Every row comes from one small tree of marks. Brackets hold a mark, then the marks that hang from it, in the order of their numbers. Every link used is in the known rows. Which tree was each row made from?
Known rows:
{k_996 {k_951 {k_426 k_243} k_509}}: [-1.16,0.68,-0.43,0.86,-0.74,0.53,-3.16,-2.73,6.37,-0.86,-3.28,-0.42,-1.80,3.21,4.60,-3.78,-3.47,-6.66,-7.34,0.30]
{k_509 k_260}: [-3.57,-1.25,-1.31,0.31,-0.15,0.36,-4.24,0.99,3.63,1.26,-1.78,0.59,-0.93,3.42,1.12,0.38,-1.49,-3.75,-0.37,-0.12]
{k_426 k_243 k_937 {k_951 k_328}}: [-1.00,0.95,-3.68,-0.29,2.27,0.00,-2.16,-2.23,4.07,-0.44,-4.33,0.20,1.74,6.36,-1.40,-2.66,-2.91,-4.38,-2.34,-2.23]
{k_996 k_951}: [-1.74,-0.29,-1.41,1.05,-0.34,0.85,-2.59,0.31,5.36,-0.23,-0.95,0.96,-1.01,3.20,2.79,-2.37,-0.28,-4.66,-2.91,-0.24]
{k_509 {k_260 k_376}}: [-3.31,-0.61,-1.48,0.74,-0.20,2.10,-3.63,0.61,3.72,1.72,-1.40,0.21,1.75,3.50,0.28,-0.70,-1.09,-3.58,-1.29,0.88]
{k_260 k_376 k_509}: [-1.97,0.24,-0.45,1.25,-0.95,3.86,-3.24,-1.91,2.58,0.06,0.16,0.54,4.71,3.30,0.47,-3.24,-1.22,-3.60,-3.35,0.69]
{k_951 k_509}: [-2.03,0.09,0.37,1.20,-2.03,0.71,-5.05,-0.93,3.06,-0.53,-2.04,-1.35,-0.81,2.67,0.90,-2.00,-1.60,-5.58,-2.87,-0.07]
{k_243 {k_426 k_937} {k_509 k_260}}: [-1.68,0.00,-0.43,1.54,-0.33,0.76,-5.22,3.89,2.02,1.38,-3.69,1.13,0.69,4.81,-3.76,0.91,-3.70,-4.98,-0.28,-0.82]
{k_426 k_937 {k_951 k_509}}: [-1.03,1.04,-1.98,-0.06,-0.04,0.75,-3.69,-2.17,2.44,0.18,-3.62,-2.66,1.22,5.69,-3.44,-2.06,-2.04,-5.59,-0.30,-0.80]
{k_243 {k_426 k_937 {k_951 k_328}} k_509}: [0.41,1.24,-2.11,1.21,0.21,0.45,-4.71,1.64,1.71,-0.29,-4.81,2.66,3.11,5.04,-6.29,-1.95,-3.24,-5.48,-2.92,-1.55]
{k_951 k_328 {k_426 {k_243 k_509}}}: [-0.60,0.56,-0.30,-0.13,-0.60,0.48,-4.84,-0.29,4.13,-1.35,-4.66,4.59,0.06,3.02,1.22,-3.10,-4.25,-4.79,-7.58,-1.26]
{k_243 k_509}: [-1.07,-0.19,0.47,0.42,-1.38,1.41,-4.89,2.00,2.12,-0.96,-2.49,2.26,-0.81,2.71,-0.74,-1.78,-1.67,-3.86,-2.46,-1.49]
{k_996 {k_951 k_426 {k_509 k_260}}}: [-2.93,-0.14,-1.16,0.17,-1.27,-0.13,-4.73,-1.04,6.44,1.61,-3.08,0.11,-1.55,2.97,2.66,-1.78,-2.77,-6.78,-4.60,2.02]
{k_243 {k_509 k_260}}: [-2.48,-1.09,0.00,-0.35,-0.90,0.84,-5.46,2.75,2.51,0.68,-2.90,1.84,-1.59,3.01,-0.76,-0.45,-2.45,-3.80,-0.89,-0.96]
{k_996 {k_951 k_426 k_509}}: [-1.46,0.69,-0.66,0.87,-1.87,0.51,-4.01,-1.80,5.89,-0.02,-2.55,0.55,-0.79,2.67,2.65,-3.26,-1.94,-6.77,-6.08,1.42]
{k_243 k_426}: [-1.70,-0.41,-0.10,3.08,-0.88,1.16,-3.47,1.46,2.47,-0.56,-1.41,1.26,0.53,2.57,0.04,0.05,-1.44,-4.76,-3.19,-0.21]
{k_996 {k_951 k_328 k_426 {k_509 k_260}}}: [-2.99,0.34,-2.01,-0.10,-1.51,-1.16,-5.85,-1.23,7.43,1.69,-3.96,1.67,-0.48,3.03,2.56,-2.96,-3.15,-7.41,-6.29,2.40]
{k_260 k_376}: [-1.88,0.24,-0.97,1.48,-0.70,2.87,-2.82,-0.24,3.20,0.19,-0.92,0.70,2.43,3.25,0.29,-2.03,-0.31,-3.68,-2.84,0.45]
{k_426 k_243 k_951}: [-1.35,-0.27,-1.82,-0.19,1.82,0.94,-1.57,-1.97,2.97,-1.40,-2.88,-0.38,-0.65,4.27,0.54,-1.77,-2.02,-3.56,-2.54,-2.29]

Which tree is each row?
[-1.55,0.97,-0.51,0.64,-1.21,-0.24,-5.03,-3.15,5.05,-0.93,-4.31,1.06,-0.02,3.05,2.85,-3.38,-4.19,-6.42,-8.05,0.20]
{k_951 k_328 {k_426 k_243} k_509}
[-0.34,-0.03,-0.52,-0.88,1.02,1.28,-3.05,-0.06,1.80,-1.99,-4.06,1.01,-1.10,4.09,-1.45,-2.44,-3.15,-3.60,-3.14,-3.16]
{k_426 {k_243 k_509} k_951}
[-1.80,0.03,-0.86,-0.58,0.90,0.52,-4.13,1.81,3.16,0.63,-4.21,-0.02,-1.06,5.78,-0.53,-0.68,-4.35,-3.86,-0.16,-2.37]
{k_426 {k_243 {k_509 k_260}} k_937}
[-0.71,0.44,-2.52,1.90,1.30,1.16,-2.11,0.08,1.91,0.30,-2.96,-0.24,2.70,5.37,-4.43,0.11,-1.67,-4.83,-0.61,-0.98]
{k_243 {k_426 k_937 k_951}}
[-3.21,-0.06,-0.41,0.94,-1.50,1.72,-5.08,-0.47,3.57,1.57,-2.11,-2.04,1.10,3.37,0.10,-1.76,-2.14,-5.18,-2.26,1.54]
{k_951 {k_509 {k_260 k_376}}}
[-3.33,-0.14,-1.71,0.38,-1.26,-1.12,-6.09,-0.14,6.66,1.37,-2.90,-0.25,-1.48,3.19,2.63,-3.16,-2.45,-7.05,-4.13,1.41]
{k_996 {k_951 k_328 {k_509 k_260}}}
[-1.54,0.47,0.40,0.80,-1.17,0.65,-3.96,-2.92,4.07,-0.94,-3.59,-0.45,-1.09,2.98,2.89,-2.37,-3.79,-5.82,-6.23,-0.12]
{k_951 {k_426 k_243} k_509}
[-2.59,0.17,-1.48,-0.30,0.85,1.69,-3.36,-2.51,3.39,0.54,-3.76,-3.22,0.66,4.54,-0.70,-2.35,-3.59,-4.97,-3.06,-0.08]
{k_426 k_243 {k_951 {k_509 {k_260 k_376}}}}
[-0.70,1.63,-2.22,1.94,-0.38,-0.24,-4.80,-1.12,2.69,0.16,-4.28,-1.05,3.16,5.15,-4.59,-2.15,-3.20,-7.21,-3.40,-0.05]
{k_243 {k_426 k_937 {k_951 k_328 k_509}}}
[-0.87,1.60,-2.55,-0.24,0.89,-0.40,-3.77,-3.33,3.95,-0.47,-4.91,-2.10,1.13,6.11,-1.57,-3.63,-3.83,-6.05,-3.35,-1.56]
{k_426 k_243 k_937 {k_951 k_328 k_509}}
[-0.93,1.45,-1.64,0.81,-1.16,0.58,-3.65,-2.02,6.10,0.90,-3.19,-0.55,0.58,4.86,0.71,-3.03,-2.38,-7.01,-4.11,1.13]
{k_996 {k_951 {k_426 k_937} k_509}}
[-2.71,-0.01,-0.95,0.13,-0.29,-0.25,-3.91,-1.83,6.81,0.79,-3.77,-0.85,-2.63,3.54,4.49,-2.37,-4.16,-6.63,-5.75,0.82]
{k_996 {k_951 {k_426 k_243} {k_509 k_260}}}
[-1.28,0.61,-1.52,-0.16,0.25,-0.30,-4.22,-3.19,3.83,-1.40,-4.44,-1.15,-0.24,4.01,0.19,-3.92,-3.56,-5.85,-5.31,-1.29]
{k_426 k_243 {k_951 k_328 k_509}}
[0.06,1.17,-2.51,-0.98,1.68,0.35,-3.58,-0.46,2.86,-0.98,-5.43,1.51,1.20,6.11,-3.23,-3.52,-4.06,-4.45,-2.95,-2.91]
{k_426 {k_243 k_509} k_937 {k_951 k_328}}
[-1.16,0.99,-3.88,-0.23,1.29,0.12,-3.21,-1.31,3.61,0.41,-3.61,1.11,2.92,5.78,-3.31,-2.24,-1.39,-4.56,-1.09,-1.09]
{k_426 k_937 {k_951 k_328}}
[-1.55,0.61,-1.19,-0.04,1.00,2.41,-3.68,1.40,3.17,1.21,-3.80,-0.39,1.62,6.01,-1.35,-1.71,-4.14,-3.63,-1.14,-1.27]
{k_426 {k_243 {k_509 {k_260 k_376}}} k_937}
[-2.74,0.50,-1.42,0.63,-1.40,1.69,-4.25,-1.41,6.40,2.06,-2.63,-0.25,1.09,3.38,1.73,-2.94,-2.53,-6.53,-5.40,3.07]
{k_996 {k_951 k_426 {k_509 {k_260 k_376}}}}
[-1.25,0.19,-0.71,-0.10,0.33,0.47,-3.13,-3.04,2.82,-1.53,-3.65,-2.61,-1.25,4.04,0.32,-2.69,-3.10,-5.09,-3.50,-1.54]
{k_426 k_243 {k_951 k_509}}
[-1.87,0.95,-0.66,0.70,-2.43,-0.13,-5.90,-2.24,4.76,-0.10,-3.66,1.90,1.11,2.48,0.95,-3.11,-2.73,-6.66,-6.77,1.25]
{k_951 k_328 k_426 k_509}
[-1.99,-0.37,-0.16,0.10,0.18,2.40,-4.24,1.61,3.04,0.40,-3.18,0.57,0.02,3.85,0.33,-1.91,-3.85,-3.53,-3.09,-1.05]
{k_426 {k_243 {k_509 {k_260 k_376}}}}
[-3.01,0.25,-0.93,-0.08,-0.73,-1.01,-5.79,-2.41,5.54,0.63,-4.88,0.68,-0.85,3.22,2.92,-2.11,-5.11,-6.42,-6.49,0.77]
{k_951 k_328 {k_426 k_243} {k_509 k_260}}
